What can hang from each mark
devini: leguzo tidu
leguzo: devini sobinev
tidu: devini
konetog: kolav
nuzo: sobinev virobu
virobu: leguzo nuzo
sobinev: konetog leguzo
bidu: sobinev
sobi: tidu

Every row comes from one small tree of marks. Brackets hold a mark, then the marks that hang from it, in alphabetical order. Every link used is in the known rows. Which tree was each row made from?
Known rows
{leguzo {devini tidu} {sobinev konetog}}: [-0.77 -6.62 -1.33  0.88  0.59  1.64 -0.07  2.88  1.32  0.55 -1.04 -0.05
 -1.02  0.03  3.35  1.96  2.02 -0.62]
{virobu {nuzo sobinev}}: [ 0.86  4.07  2.13 -3.46 -2.19 -0.74 -2.25 -0.63  2.34 -1.35  4.11 -0.43
  3.06  0.64 -2.41 -0.73  0.56 -0.21]
{tidu {devini {leguzo {sobinev {konetog kolav}}}}}: [ 0.38  4.26 -1.93 -0.11  2.89  1.66  1.84  2.14 -1.97 -1.87 -2.39  1.26
  2.95  3.90  0.33  0.35  0.04 -0.92]
{sobinev {konetog kolav}}: [ 2.21  1.17 -1.07 -0.14  3.50 -0.90  2.12  0.86 -2.68 -3.21 -0.15 -1.01
  0.07 -2.35  2.11  0.85 -0.94  1.66]
{sobi {tidu {devini leguzo}}}: [ 0.56  3.95 -2.86 -1.20  3.46 -2.62  0.54  3.80 -0.75 -1.23 -1.53 -0.26
  0.50  1.86 -0.26  0.60 -0.67 -0.15]
{virobu {leguzo devini} nuzo}: [-1.11  4.07  4.22 -3.79 -1.12  1.66 -2.70 -0.88  0.41  0.51  3.85  1.86
  0.68 -0.40 -2.53 -0.65  0.68 -0.34]
{virobu {leguzo {devini tidu} {sobinev konetog}} nuzo}: [-1.26 -0.52  3.56 -3.20 -1.08  2.26 -3.41  0.08  1.13  2.38  2.64  1.85
  0.66 -1.35 -1.72  0.69  0.99 -0.07]
{nuzo {sobinev konetog {leguzo devini}} virobu}: [-2.11 -2.33 -1.54  2.89 -0.77 -1.49  1.18 -2.65 -1.29  1.27 -0.41 -0.59
 -1.14 -0.53 -2.07 -1.21 -0.90  1.89]
{leguzo sobinev}: [ 2.10 -0.43 -0.26 -0.40 -2.66 -1.95 -1.23 -0.23  2.48 -0.93 -0.25 -0.83
  1.93  0.74  2.11  1.57  1.63 -1.64]
{virobu nuzo}: [ 2.53  3.73  1.67 -4.16 -0.89  0.21 -1.80 -0.84  1.06 -2.41  3.48 -0.14
  2.10  0.02 -1.71 -0.09 -0.08  0.40]
{nuzo {sobinev konetog}}: [-0.04  1.18 -0.89 -0.13 -1.18 -2.49 -0.14 -0.59  1.39 -1.25  0.83 -1.08
  1.98 -0.19  0.99 -0.97  0.37  0.08]
{virobu {leguzo sobinev}}: [ 0.63  2.67  1.81 -1.28 -3.00 -1.50 -2.36 -1.58  2.38  0.96  0.63  0.45
  1.05  0.14  0.56  0.41  0.90 -1.56]
{tidu {devini {leguzo sobinev}}}: [ 0.47  4.54 -1.90 -0.63  1.24  1.57  0.94  1.51 -0.35 -1.59 -2.10  1.32
  3.18  5.06  0.16 -0.15  0.39 -1.70]
{virobu {leguzo {devini tidu} {sobinev {konetog kolav}}} nuzo}: [-1.34  0.18  3.95 -2.80 -0.07  2.48 -2.79  0.95  0.48  2.09  2.86  1.61
  0.31 -1.57 -1.71  1.06  0.94  0.02]
{nuzo virobu}: [ 3.33 -1.10 -1.99 -0.82 -1.31 -1.32  1.44 -1.65  0.77 -0.70  0.16 -1.75
 -2.04  0.42 -0.41 -0.10 -1.32  2.18]
{tidu {devini {leguzo {sobinev konetog}}}}: [ 0.36  3.62 -2.29 -0.50  1.94  1.51  1.20  1.25 -1.36 -1.59 -2.62  1.54
  3.40  3.98  0.31 -0.14  0.13 -1.03]
{bidu {sobinev {konetog kolav} {leguzo {devini tidu}}}}: [ 0.13 -3.49  0.10  2.20  2.22  0.48  0.91  1.79 -1.08  0.06 -2.73  0.49
 -1.28  0.08  3.00 -0.35 -0.43 -1.23]
{devini leguzo}: [ 1.13  4.46 -1.09 -0.29 -0.59  0.87  0.70 -0.28  0.37 -2.39 -0.17 -0.78
  0.65  0.71 -0.27 -0.36 -0.11 -1.72]
{sobinev {konetog kolav} {leguzo {devini tidu}}}: [-1.94 -0.11 -0.95  3.26  5.73  2.10  2.11  1.03 -4.21 -2.03 -0.74  0.63
 -2.29 -1.21  0.63  0.66 -1.09  0.69]
{bidu {sobinev konetog {leguzo devini}}}: [ 0.08 -3.50  0.01  1.90  0.36 -0.56 -0.03 -0.45 -1.04  0.12 -3.05  1.01
  0.16 -0.13  2.97 -1.10 -0.01 -1.49]

Which tree is each row?
[-0.77 -5.75 -0.73  1.45  2.17  1.83  0.85  4.30  0.29  0.11 -0.77 -0.34
 -1.61 -0.27  3.40  2.56  1.87 -0.58]
{leguzo {devini tidu} {sobinev {konetog kolav}}}
[ 0.84 -1.68 -0.63 -0.78 -1.08  0.42  0.71 -0.77  1.27  1.69  0.61 -0.57
 -4.06  0.65 -0.99 -0.40 -1.06  1.77]
{nuzo {virobu {leguzo {devini tidu}}}}
[-1.92 -1.32 -1.79  2.45  3.41  1.77  0.67 -0.80 -2.78 -1.33 -1.10  1.08
 -1.48 -0.90  0.49 -0.20 -0.88  0.52]
{sobinev konetog {leguzo {devini tidu}}}
[ 1.56 -1.38  0.26  1.73  1.31 -1.27  0.59  0.04 -1.46 -0.53 -2.80  0.26
  0.32 -0.56  2.62 -0.49 -0.88 -1.11]
{bidu {sobinev {konetog kolav} leguzo}}
[-0.69  6.29  4.37 -4.10 -3.20 -0.63 -3.76 -2.03  2.56  1.15  4.56  0.91
  2.51  0.05 -3.83 -1.41  0.23 -0.49]
{virobu leguzo {nuzo sobinev}}
[-2.75  3.12  4.12 -3.37 -1.91  1.91 -3.27  0.48  3.08  2.07  4.63  1.28
  0.22  0.91 -3.16 -1.17  0.88 -0.77]
{virobu {leguzo {devini tidu}} {nuzo sobinev}}
[-2.01 -2.35 -1.37  3.33  1.14 -0.38  2.08 -0.52 -1.32  1.24 -0.09 -1.16
 -2.70 -0.20 -1.94 -0.45 -1.27  2.16]
{nuzo {sobinev {konetog kolav} {leguzo {devini tidu}}} virobu}
[-1.63 -1.95 -0.21  0.61 -2.05 -1.77  0.55 -1.96  0.18  2.74  0.37 -0.42
 -1.44 -1.15 -1.55 -1.41 -0.54  2.24]
{nuzo {sobinev konetog} {virobu {leguzo devini}}}
[ 0.21 -1.72  0.73  1.53 -0.93 -0.54 -0.47  0.12  0.87 -0.04 -2.25  0.71
 -0.11  1.98  2.54 -1.13  0.56 -2.81]
{bidu {sobinev {leguzo devini}}}
[ 1.12 -0.15 -1.96 -0.11 -1.14  2.73 -0.47  2.35  3.78  0.04 -0.50 -1.34
 -0.97  2.06  0.08  1.08  0.22 -2.30]
{devini {leguzo sobinev} tidu}
[-1.38  1.37  4.62 -2.56 -0.59  1.18 -2.65 -0.30 -0.85  1.57  2.59  1.93
  1.62 -2.38 -1.73  0.97  1.29 -0.16]
{virobu {leguzo devini {sobinev {konetog kolav}}} nuzo}
[-0.91 -3.97  0.18  1.82  1.49  0.19  0.96  2.42 -1.60 -0.72 -1.14  0.08
  0.34 -1.43  3.46  2.38  2.45 -0.71]
{leguzo devini {sobinev {konetog kolav}}}
[ 3.10 -2.67  0.06 -0.15  0.72 -1.58  0.90  1.69 -0.07 -0.86 -2.33 -0.68
  0.40 -0.59  4.04 -0.19 -0.31 -0.65]
{bidu {sobinev {konetog kolav}}}
[ 0.92  1.72 -0.68  0.96 -0.08  0.49  0.75  0.31 -1.00 -1.37 -1.36 -0.73
  1.52 -1.21  0.39  1.22  0.49 -1.56]
{devini {leguzo {sobinev {konetog kolav}}}}
[ 0.87 -1.42 -1.45  0.94 -0.33 -2.52  2.09 -0.65 -0.32  0.31  0.29 -2.21
 -1.03 -1.01 -0.99 -0.34 -1.23  2.79]
{nuzo {sobinev {konetog kolav}} virobu}
[ 0.93  1.23 -1.09  0.57 -1.17  0.33  0.12 -0.63 -0.31 -0.96 -1.55 -0.53
  1.99 -1.06  0.40  0.78  0.66 -1.66]
{devini {leguzo {sobinev konetog}}}
[-1.27  4.28  2.52 -1.69 -1.40  0.16 -2.27 -1.19  1.02 -1.01  3.68  0.50
  2.49  0.86 -3.12 -0.85  0.62 -0.68]
{virobu {nuzo {sobinev {leguzo devini}}}}
[-2.05  0.00 -1.11  2.74  2.97  0.65  0.83 -2.10 -4.18 -1.97 -1.28  1.35
 -0.14 -1.70  0.52 -0.33 -0.48  0.39]
{sobinev konetog {leguzo devini}}
[ 1.06 -1.36 -2.41  0.07 -0.23  2.72 -0.20  1.89  2.42  0.15 -1.15 -1.10
 -0.79  0.47  0.38  1.06 -0.18 -1.37]
{devini {leguzo {sobinev konetog}} tidu}
[-1.58 -2.89 -0.69  0.43 -1.82 -0.92  0.51 -1.08  1.20  3.17  0.58 -0.68
 -2.43 -0.59 -1.54 -1.26 -0.78  2.27]
{nuzo {sobinev konetog} {virobu {leguzo {devini tidu}}}}
[-1.64 -2.09 -0.09  1.03 -0.15 -0.74  1.47  0.18  0.20  2.68  0.75 -1.02
 -2.96 -0.76 -1.48 -0.65 -0.95  2.39]
{nuzo {sobinev {konetog kolav}} {virobu {leguzo {devini tidu}}}}
[ 0.71 -2.21  0.24 -0.09 -2.35 -0.69  0.10 -1.63  0.83  2.14 -0.09 -0.34
 -2.33 -0.04 -0.62  0.29 -0.02  1.10]
{nuzo {virobu {leguzo devini sobinev}}}
[-2.07  1.08 -0.20  3.48  5.14  0.95  2.15 -0.15 -5.47 -2.58 -0.97  0.95
 -0.96 -1.98  0.73  0.56 -0.65  0.57]
{sobinev {konetog kolav} {leguzo devini}}
[ 0.88 -2.32 -1.98  0.34 -1.91 -2.78  1.15 -1.93  0.71  0.79  0.17 -1.89
 -0.54 -0.76 -0.98 -0.98 -1.09  2.67]
{nuzo {sobinev konetog} virobu}
[ 0.00  1.15  0.25 -0.37 -3.88 -2.66 -0.34 -2.36  2.71  2.36  1.36 -1.24
 -1.12  0.91 -2.36 -1.50 -0.67  1.17]
{nuzo sobinev {virobu leguzo}}
[ 0.58 -2.46  0.22  0.37 -0.63 -0.57  1.01 -0.96 -0.82  1.84 -0.44 -0.40
 -2.49 -1.27 -0.46  0.78 -0.38  1.79]
{nuzo {virobu {leguzo devini {sobinev {konetog kolav}}}}}
[ 1.55 -2.17 -0.25  1.17 -0.28 -1.45 -0.48 -1.27 -0.48 -0.12 -3.04  0.54
  0.84 -0.25  2.49 -1.20 -0.75 -1.22]
{bidu {sobinev konetog leguzo}}
